Known rows, with every way that one mark hangs from another
(Q_750 Q_219 (Q_969 Q_152)): [-11.7  27.8  -3.9  18.3  27.8 -19.0   5.9  30.3  14.6  31.5   9.1  14.7
  47.2  -0.6  16.9  28.3]
(Q_219 Q_693 (Q_750 (Q_969 (Q_152 Q_987)))): [-43.2  -6.0 -21.4   7.6  -5.9 -21.6   3.6  21.7  -2.4  39.5  29.0  17.1
  32.9   7.2  25.3  17.3]
(Q_693 (Q_219 (Q_750 (Q_969 Q_152) Q_987))): [-21.9   3.4  -6.3   7.0  11.8 -27.7 -13.7  25.2   2.7  27.3  21.6  11.7
  55.5  -8.2  39.7  36.5]
(Q_152 Q_987): [-41.3  31.4 -30.3  26.9  -5.6 -11.5  -1.3  35.5  -1.2  24.2  13.2  10.7
   3.6   8.9  11.8   9.8]
(Q_219 Q_693 (Q_750 Q_969 Q_987)): [-20.6  -6.6 -26.1  32.2   0.1 -10.2  -5.6  11.4   6.1  26.8  21.7  11.2
  28.8  -0.1  34.9  14.4]
(Q_750 (Q_219 Q_693) Q_987): [ -5.3  26.8 -19.5  42.5   8.5 -11.1  14.1  23.1   5.1  24.5   2.1  15.3
  19.5 -12.3  22.8   6.1]
(Q_693 Q_219): [ -8.6  42.6 -27.9  36.6  -2.8 -15.4   2.3  27.6   8.9  21.8  15.8  -8.0
  12.5  13.6   5.0   7.0]
(Q_152 Q_693 Q_987): [-32.3  30.9 -29.4  32.3   0.6 -23.9  17.4  34.7   4.9  34.5   6.4  10.5
  -9.7  15.3   1.4  -3.6]
(Q_219 Q_693): [-15.3  31.8 -34.5  45.6 -10.1  -5.6  13.6  13.6   3.0  27.7  19.1  -2.0
   9.9  11.9   5.7 -12.5]
(Q_987 (Q_152 (Q_693 (Q_219 Q_750)) Q_969)): [-18.3  24.4 -14.5  22.5  25.2 -35.3  23.3  24.3  20.3  41.8  16.7  -7.9
   9.0  26.0  10.2  33.2]
(Q_750 Q_969 Q_987): [-18.0  13.7 -18.0  33.8  14.1  -9.2  -9.3  21.5   8.9  17.2   6.5  11.3
  27.2  -4.8  24.7  22.9]
(Q_693 (Q_219 Q_750)): [-20.9  29.0 -30.9  28.4  -6.2 -16.6  -9.4  25.3   7.2  26.7  27.8  -5.4
  20.2  15.8  19.9  10.9]
(Q_152 Q_693 Q_969): [-20.8  29.8 -27.5  30.8  20.5 -24.4  20.7  11.6  10.7  41.1  16.8   0.1
  -8.4  23.5  -0.3   6.3]
(Q_219 (Q_750 Q_969 Q_987)): [-31.2   1.2 -20.8  25.0   9.9  -9.1 -20.5  20.2   8.0  21.7  18.6  14.4
  36.4  -1.1  39.1  27.7]
(Q_969 (Q_152 Q_987) (Q_750 Q_219)): [-45.7  38.2  -6.1   1.9   0.7 -19.8  -1.4  48.8  -1.8  37.1  14.5  31.3
  38.6  -3.7  28.0  19.9]
(Q_750 (Q_219 Q_693) (Q_969 Q_152) Q_987): [ -5.2  11.0  -2.4  23.7  22.7 -21.0  14.9  21.0   7.1  29.7   4.0  22.7
  47.2 -18.3  27.4  22.0]

Rows
[-22.9  33.6 -15.8  13.1   2.8 -41.5  24.7  40.7   0.9  39.0   9.2   6.9
  10.2   8.6   1.8   4.1] | (Q_969 (Q_152 (Q_693 Q_219) Q_987))
[-20.7  47.0  -5.9  18.9  12.8 -26.3  16.2  37.1  10.0  46.1   9.7  22.5
  36.6   4.0  15.5  -3.7] | (Q_969 (Q_152 Q_693) (Q_750 Q_219))
[-32.6  10.5 -30.0   9.1   7.8 -39.7  14.6  25.7   9.4  46.7  26.7   3.5
 -16.1  26.8  12.0  25.5] | (Q_152 (Q_693 (Q_219 Q_750)) Q_969 Q_987)
[-35.5  20.8 -19.1   5.2  -2.3 -41.7  12.8  38.3  -1.1  44.3  19.7   9.8
  17.8  11.9  15.1   7.9] | (Q_969 (Q_152 (Q_693 (Q_219 Q_750)) Q_987))
[ -4.7   3.6 -19.9  28.2  13.6 -31.2   0.6  23.7  17.3  31.3  12.6   5.9
  18.9   6.1  23.5  19.3] | (Q_152 (Q_693 (Q_219 (Q_750 Q_969 Q_987))))
[-22.8  37.7   0.9  16.8  18.5 -28.4  11.8  38.6   3.9  40.3   1.4  32.3
  43.6 -13.5  31.7   5.1] | (Q_969 (Q_152 Q_693) (Q_750 Q_219 Q_987))
[-19.4   2.2 -33.4  35.0  -4.6  -8.2  -1.2   9.1  10.9  32.4  29.1   1.7
  22.2  17.5  18.7   5.1] | (Q_219 Q_693 (Q_750 Q_969))
[-40.6  38.4 -10.0  20.5  14.8 -11.1   3.7  25.7  10.0  31.9  19.9   7.7
  26.7  15.7  20.9  36.0] | (Q_987 (Q_152 (Q_969 Q_750)))
[-30.3   8.3 -30.6  35.3  -9.5  -8.1  -4.2  14.1  -4.5  26.5  22.2  11.1
  24.0  -3.0  34.8  -0.9] | (Q_219 Q_693 (Q_750 Q_987))
[ -5.8  38.6 -11.2  30.5  29.6 -34.5  35.2  24.8  22.2  36.6   6.2 -10.1
   1.3  22.6  -3.8  29.0] | (Q_987 (Q_152 (Q_693 Q_219) Q_969))
[-34.0  20.9 -23.0  14.1  -0.4 -18.5  16.0  25.5   5.6  43.6  24.9  22.5
   0.0  11.7  17.6  23.8] | (Q_152 (Q_969 (Q_750 (Q_219 Q_693))) Q_987)
[-19.3  35.9  -7.5  26.6  18.9 -14.3  24.3  23.8  17.3  39.7  14.4  11.6
  23.8  10.3  17.5  30.9] | (Q_987 (Q_152 (Q_969 (Q_750 (Q_219 Q_693)))))
[-10.4  20.2  -3.4  40.9  32.9 -22.0  19.8  32.1  20.4  23.8 -11.0  10.8
  27.5  -1.0  16.0  25.7] | (Q_750 Q_969 (Q_987 (Q_152 Q_693)))
[-28.3  26.6 -24.6   9.9   0.6 -36.3  16.6  30.5   9.7  46.1  23.9   9.4
 -13.2  25.0   5.6  16.9] | (Q_152 (Q_693 Q_219) (Q_969 Q_750) Q_987)
[-21.8  30.2  -4.1  19.0   1.3 -16.6   8.4  28.3  -3.6  34.8  11.7  30.4
  51.4 -19.6  37.1   4.5] | (Q_969 Q_152 (Q_750 (Q_219 Q_693) Q_987))
[-11.5  13.1 -27.1  24.6   2.1 -18.3 -11.0  21.8  17.4  27.1  27.7  -5.1
  26.4  18.5  18.4  25.6] | (Q_693 (Q_219 (Q_750 Q_969)))
